Known rows, with every way that one mark hangs from another:
(vologir fena vuzul): [ 2.53 -2.54  0.61 -2.14 -1.43  1.08 -1.32  0.27  2.16 -0.34 -1.12 -0.14
  2.15  0.00  3.06 -2.15 -1.33  1.59 -0.04 -1.60 -1.38  1.02]
(vologir fena): [ 3.27 -3.03 -1.61 -0.17 -2.08  0.53 -0.34  0.52  0.69 -0.27  1.08  0.99
  1.40  0.20 -0.17 -0.36 -2.71  1.11  1.11 -2.97 -1.74  2.65]
(nekese (fena vologir) lere): [-0.86 -0.10 -2.62 -0.19 -1.87 -3.57  2.22 -0.35  1.36 -0.45  3.69 -0.12
 -2.42  1.18 -1.23 -1.07 -1.98 -0.37 -0.20  0.04  0.84  1.20]
(fena (nekese lere) pinasa): [-1.63 -2.86 -0.76  1.29  2.10  0.45  0.12 -3.06 -3.05  1.16 -0.17  0.62
 -1.53  0.49 -2.57  2.76  0.30 -3.20 -1.32 -2.51 -0.99 -2.54]
(vologir (fena lere) vuzul): [ 1.19  1.70 -2.37 -0.91 -0.96  1.18 -0.65 -0.05  1.82 -0.84 -1.08  0.92
  3.67 -0.53  5.59 -0.72 -2.41 -0.02  1.63 -1.52 -1.28 -0.04]
(vologir (fena lere)): [ 1.83  1.24 -4.56  0.90 -1.37  0.53  0.19  0.28  0.47 -0.84  1.21  2.17
  2.73 -0.34  2.29  0.97 -3.78 -0.41  2.83 -2.95 -1.80  1.48]
(nekese fena (lere pinasa)): [-1.75 -1.26 -0.61 -1.50  0.80 -3.01  1.30 -0.33  0.76 -1.40  0.55  0.31
 -4.18 -0.78 -2.66  0.62 -1.77  2.13  0.38  1.94  0.71  1.28]
(vologir (fena (lere pinasa) nekese) vuzul): [-1.21  3.67 -2.05 -4.22  3.48  2.53 -2.20  3.62 -0.72 -1.23 -3.20  2.09
  2.52 -2.94  4.77  2.73 -2.14  1.22  0.58  2.70 -2.91  0.39]
(nekese (lere (fena (vologir vuzul)) pinasa)): [-1.77  3.22  2.51 -2.40  0.88 -1.84  1.03  2.17  1.84  0.76  1.07 -1.34
 -0.09  0.97  2.88 -1.16  0.59  0.97 -0.22  4.59  0.44  0.04]
(vologir (fena lere pinasa) vuzul): [ 0.57 -0.18 -0.21  0.76 -1.25  1.13  0.38 -4.06  1.02 -0.23 -2.24 -0.33
  2.73 -0.98  4.14 -1.65 -0.80 -0.06  1.74 -3.20  0.63  0.28]
(vuzul (vologir fena)): [ 2.62 -3.79 -0.51  1.27 -2.05  0.43 -2.18  1.78  0.12  2.14  1.10  1.55
  0.75  3.93  1.25 -0.78 -2.33  2.50  1.01 -3.43 -2.19  2.27]
(pinasa (fena lere nekese) (vologir vuzul)): [-0.19  4.52 -1.44 -0.23  4.95  4.07 -1.86  4.15 -2.53 -0.86 -1.47  0.88
  1.55 -2.93  0.35  4.57  1.56 -2.72 -2.72  2.89 -2.65 -5.00]
(nekese (fena lere pinasa (vologir vuzul))): [-1.26  2.76 -2.21  0.80 -2.32 -1.17  2.12 -3.40  1.24 -1.35 -1.10 -1.81
 -0.95 -1.57  1.56 -3.05  1.23  0.67  1.53  0.92  4.16  0.43]
(fena nekese vologir): [ 0.28  1.33 -3.88 -0.67 -0.05  1.45 -1.00  4.10 -2.81  0.67  1.73  0.86
  0.41 -0.90 -2.24  1.93 -1.06 -1.28 -1.17  1.05 -1.82  0.88]
(vologir vuzul): [ 1.22 -1.23 -0.09 -0.60 -0.96  1.27 -1.56  0.18  0.74  0.07 -1.53 -1.09
  0.29 -0.49  0.61 -1.46  0.29  0.55 -0.88  0.20  0.19 -1.02]
(nekese (lere (fena pinasa))): [ 1.01 -1.89  0.31  3.13 -0.23 -1.74  2.43 -4.91  0.17  0.12  0.75 -0.22
 -2.10  3.38 -1.53 -0.04  2.33 -1.46  2.46 -2.17  1.09 -1.90]
(nekese (fena pinasa vologir) lere): [-1.43 -2.14 -0.21  1.43 -2.23 -3.61  3.30 -4.34  0.66  0.10  2.41 -1.38
 -3.22  0.64 -2.49 -2.14 -0.21 -0.45 -0.01 -1.59  2.86  1.32]
(lere (fena pinasa) nekese): [ 1.29 -1.91 -0.03  5.33 -1.98 -0.16  0.45 -5.24  1.07 -1.10  0.32 -0.86
 -2.44  1.83 -4.63 -0.23  3.95 -0.39  3.40 -2.66  1.76 -1.34]
(vuzul vologir): [ 1.24 -2.54 -1.12  2.83 -1.69  0.71 -2.41  1.83 -1.40  2.41  0.78  0.67
 -0.93  3.37 -1.37 -0.18 -0.69  1.36  0.34 -1.75 -0.71  0.15]
(vologir (fena (nekese lere))): [ 0.28 -1.90 -2.30 -1.93  2.05  0.29 -0.78  1.19 -0.90  0.02  1.28  2.83
  1.09  1.55  1.51  3.07 -2.93 -1.97 -0.66 -2.61 -4.50 -0.71]
(lere (pinasa fena)): [ 0.35  0.02 -0.42  1.89  0.91  3.40 -1.70  3.36 -2.02  0.98  0.55 -0.93
 -1.65 -4.77 -5.14  3.41 -1.89  3.05 -0.87  2.56 -2.03  2.09]
(nekese (fena lere)): [ 0.84  2.29 -7.00  1.35 -1.26 -1.24  1.30 -0.53  0.62 -3.13  0.30  1.47
 -2.02 -0.62 -1.06  0.68 -1.00  0.67  3.71  0.40  1.21 -0.07]
(fena pinasa (vologir vuzul)): [-0.24 -1.40  2.28  0.62 -2.74  0.57  0.44 -2.43 -0.07  1.85 -0.38 -3.05
  0.54 -1.26 -0.15 -3.44  1.17  0.02 -1.68 -0.50  2.57  1.17]
(vuzul (vologir (fena (lere nekese pinasa)))): [-2.34  0.92 -0.72  2.93 -0.68  0.24 -3.13  0.94  0.47  1.47  1.06  1.85
  0.99  1.33  1.38  1.98 -3.49  1.89  2.14 -2.43 -2.20  1.99]
(vuzul (vologir (fena lere nekese pinasa))): [-0.10 -0.09 -3.10  2.56  0.85  1.91 -1.96 -0.46 -3.10  1.69 -1.24  3.03
  1.07  2.56  2.31  2.44 -0.82  0.08  2.28 -3.62 -2.08 -0.25]

Rows:
[-1.29 -1.84 -0.37  6.30 -2.53  0.30 -1.77 -4.67  0.26  2.01  0.76  1.14
  0.80  2.99  0.92  0.31 -1.08 -0.34  2.56 -6.82 -0.42  0.34]  (vuzul (vologir (fena (lere nekese) pinasa)))
[ 0.13  4.21 -6.81  0.96 -2.54 -1.77  2.03  1.00  0.70 -2.07  2.36  0.73
 -1.01 -0.94 -0.51 -0.29 -1.72  0.29  2.73  1.17  1.56  1.81]  (nekese (fena lere vologir))
[-1.72 -1.63  1.56  1.50 -3.57 -1.66  0.28 -5.12  2.89 -1.14 -0.30 -3.22
 -2.86 -1.08 -2.31 -3.86  2.79  1.13 -0.36 -0.58  3.78  0.43]  (lere (nekese (fena pinasa (vologir vuzul))))
[ 0.43  3.47  1.30 -2.43 -0.45 -0.23  0.27  3.67  1.36 -0.20 -0.33 -1.74
 -0.10 -0.57  1.16 -1.87  1.62  3.23  0.90  5.81  1.07  1.70]  (lere (fena (vologir vuzul)) pinasa)
[-3.67  2.28  3.17 -0.58  1.54  1.36 -1.04  2.91 -0.22  3.05  1.87 -2.63
  0.45 -4.08  0.44  1.28 -2.38  1.00 -4.10  3.45 -1.84  0.52]  (nekese (lere (pinasa (fena (vologir vuzul)))))
[-0.46  1.89 -1.79 -2.74  0.55  2.04 -2.12  3.88 -1.30  0.50 -0.52 -0.37
  1.32 -1.26  1.16  0.38  0.26 -0.73 -2.39  2.54 -1.26 -0.78]  (fena nekese (vologir vuzul))
[ 2.23  2.70 -0.78 -0.76 -1.90 -0.21  0.47  2.05  1.89 -0.52  0.62 -1.29
  0.81  1.59  1.86 -2.54  2.42  0.95  1.31  2.97  1.02 -0.20]  (lere (fena (vologir vuzul)))
[-0.55  1.19 -1.34  0.92 -0.14  0.40 -1.87  3.00 -0.87  1.83  0.29  2.29
  1.40  1.28  2.84  1.28 -3.95  3.08  2.54 -0.81 -1.98  3.24]  (vuzul (vologir (fena (lere pinasa))))
[ 0.06  0.06  0.48  2.89 -1.56 -2.46  3.24 -3.28  0.23  1.13  3.11 -0.95
 -0.98  2.97 -1.01 -1.13  1.51 -1.72  1.57 -1.33  1.60 -0.05]  (nekese (lere (fena pinasa vologir)))
[ 1.11 -3.44  1.97  0.01  2.02  0.90  0.58 -0.67 -3.68 -0.06 -1.33  0.49
 -1.27 -0.08 -5.10  1.29  2.89 -2.63 -2.37 -0.97  0.84 -1.47]  (fena nekese (pinasa vologir))
[ 0.23 -0.08  3.85 -1.45  2.79 -2.96  2.49  1.57  0.26 -0.67  1.43  0.71
 -1.64  2.42 -2.09  0.86  1.39 -1.09 -0.25  2.58  0.55 -0.91]  (nekese (lere fena (pinasa vologir)))
[ 2.25 -0.59  3.12 -1.85  3.25  0.56  0.84 -0.61 -1.00 -1.74 -3.76 -0.10
 -1.06  2.00 -1.03 -0.37  7.34 -1.37 -0.34  2.28  1.51 -4.03]  (lere (fena nekese (pinasa (vologir vuzul))))
[-1.88 -1.50  5.09 -4.78  2.64 -3.70  1.49  0.20  2.00 -1.86 -1.49 -0.76
 -3.03 -0.01 -0.31 -1.77  1.11  1.05 -3.00  3.61  2.20 -1.01]  (nekese fena (lere (pinasa (vologir vuzul))))
[-0.76  2.39  0.44 -0.53  1.51 -0.58  1.02  2.41 -1.78 -0.53  0.15  0.97
  0.55 -2.09 -2.14  1.54 -1.30 -1.10 -0.57  1.96  1.19  0.82]  (fena (lere (pinasa vologir)))
[ 0.48 -0.50  0.57  2.77 -0.33 -0.46  2.33 -3.22 -2.08 -0.04 -0.03  0.05
  0.45 -0.27 -2.72 -0.02  1.03 -3.38  0.00 -2.43  2.72 -0.93]  (fena lere (pinasa vologir))
[-1.06  1.45  0.95 -0.73  3.23  1.35 -0.01 -1.32 -2.65 -0.70 -3.49  0.42
  0.98 -0.95  0.65  0.93  3.31 -3.79 -1.88  0.49  1.35 -4.09]  (fena lere nekese (pinasa (vologir vuzul)))
[ 1.93 -1.16 -1.15 -3.70  1.35  2.35 -2.40  2.51  0.05 -0.73 -2.38  1.33
  1.81 -0.26  3.12  0.72 -0.46  0.72 -0.66 -0.11 -3.12 -0.49]  (vologir (fena nekese) vuzul)
[ 2.13 -3.04  4.09 -3.20  0.38 -0.76  0.83  2.84 -0.05 -0.34  0.42  0.58
  0.99 -0.88 -1.96 -0.47 -1.80  1.72 -1.47  0.13 -0.64  4.02]  (lere (pinasa (vologir fena)))
[ 1.54 -4.05  4.12 -1.47 -0.56 -1.83  2.04 -3.81  1.39 -2.27 -3.12 -1.98
 -3.02  0.14 -2.49 -4.00  4.56  1.01 -1.30  0.49  4.64 -1.03]  (nekese (fena (pinasa (vologir vuzul))))
[ 1.27 -3.33  1.08 -2.18  1.04  2.46 -1.45 -1.70 -0.67 -0.08 -3.58  0.06
  1.01 -0.71  1.82 -0.34  1.01  0.61 -0.63 -1.80 -1.20 -0.37]  (vologir (fena nekese pinasa) vuzul)
[-0.58 -1.16 -1.55  4.84 -2.24  0.30 -0.01 -6.00  0.89 -0.45  0.89  0.49
  1.43 -0.57 -0.35  0.70 -1.56 -1.63  2.58 -6.39 -0.11  0.65]  (vologir (fena (lere nekese) pinasa))
[-0.22  0.02  2.74  0.86  0.45  0.05  1.30 -3.48 -0.55 -0.22 -2.24 -1.22
  1.29 -0.61  0.69 -1.74  2.36 -2.76 -1.25 -0.99  3.12 -2.57]  (fena lere (pinasa (vologir vuzul)))
[-0.25  0.87  0.13 -0.22  1.52 -1.69  1.18  0.86  0.30 -0.51  1.16  0.66
 -1.87  1.75 -1.03  1.58  0.09  0.77  2.04  2.24 -0.56 -0.12]  (nekese (lere fena pinasa))
[ 3.22 -3.32  4.19 -3.47 -0.41 -0.26 -0.01  0.97  1.90 -0.69 -0.92 -0.31
  2.63  0.98  2.13 -2.94  0.20 -0.06 -2.35 -1.28 -0.25  0.22]  (pinasa (vologir fena vuzul))
[-3.58  6.73 -2.70 -3.13  2.44  1.96 -1.71  5.10 -2.38  0.16 -1.01  0.40
  1.96 -3.87  2.58  2.31 -1.36 -0.20 -1.25  5.35 -0.99  0.12]  (fena (lere pinasa) nekese (vologir vuzul))
[-2.93  1.79  0.86  1.45  0.96  0.99 -0.12  3.34 -1.60  2.87  3.98 -1.38
 -0.40 -3.54 -2.83  3.08 -3.73  0.57 -2.86  2.03 -2.38  2.18]  (nekese (lere (pinasa (fena vologir))))
[ 0.07  0.86 -0.12  1.85 -0.11 -0.35 -0.77  0.37  1.19 -1.63  0.66  0.05
 -2.38  0.15 -4.02  1.47  1.67  2.00  2.78  1.85 -0.08  0.35]  (lere fena nekese pinasa)
[ 0.53  1.80 -0.13  1.19 -1.28  3.24 -1.53  3.04 -0.06  1.74  1.42 -2.60
  1.22 -3.31 -0.27  0.11 -0.55  1.04 -2.54  1.94 -1.31  0.32]  (pinasa (fena (vologir vuzul)))
[ 0.04  0.52  5.55 -1.47  1.55 -0.99 -0.46  0.69  2.54 -1.85 -1.42 -1.24
 -1.21  0.65 -1.88 -0.95  4.55  0.71 -0.62  3.53  1.46 -1.96]  (lere fena nekese (pinasa (vologir vuzul)))
[-3.28  1.13  1.79 -3.82 -0.05 -3.15  1.06  0.91  2.13 -0.36  0.52 -1.71
 -2.18 -1.31  1.37 -2.29 -1.18  2.18 -1.73  4.12  1.62  1.58]  (nekese (fena (vologir vuzul)) (lere pinasa))
[ 2.44  0.26 -0.56  2.88 -2.92 -0.52  2.66 -1.59 -0.08  0.41  1.53 -1.31
 -0.99  1.38 -2.54 -1.81  2.64  0.36  2.51 -0.12  2.25  1.78]  (lere (fena pinasa vologir))
[ 0.25 -2.15  3.57 -5.26  3.74 -0.43 -0.42  1.49  0.41 -0.35 -0.74  1.66
  2.38  2.05  3.88  0.71 -0.17 -3.13 -4.08 -1.02 -2.94 -3.03]  (pinasa (vologir (fena (nekese lere)) vuzul))
[-2.89  4.54 -2.29  2.21 -2.23  0.30 -1.41 -0.77  1.58  0.27  1.79 -1.15
  2.47 -1.53  2.15 -0.60 -1.09 -2.47 -0.45 -0.51  0.38 -1.35]  (fena (lere nekese) (vologir vuzul))
[-0.86 -4.60  1.11  1.41  1.51  0.20 -1.69 -1.66 -2.38  3.30 -0.12  2.12
 -0.27  4.62  1.58  1.80 -0.89 -0.78 -0.58 -4.93 -2.84 -0.86]  (vuzul (vologir (fena (nekese lere) pinasa)))
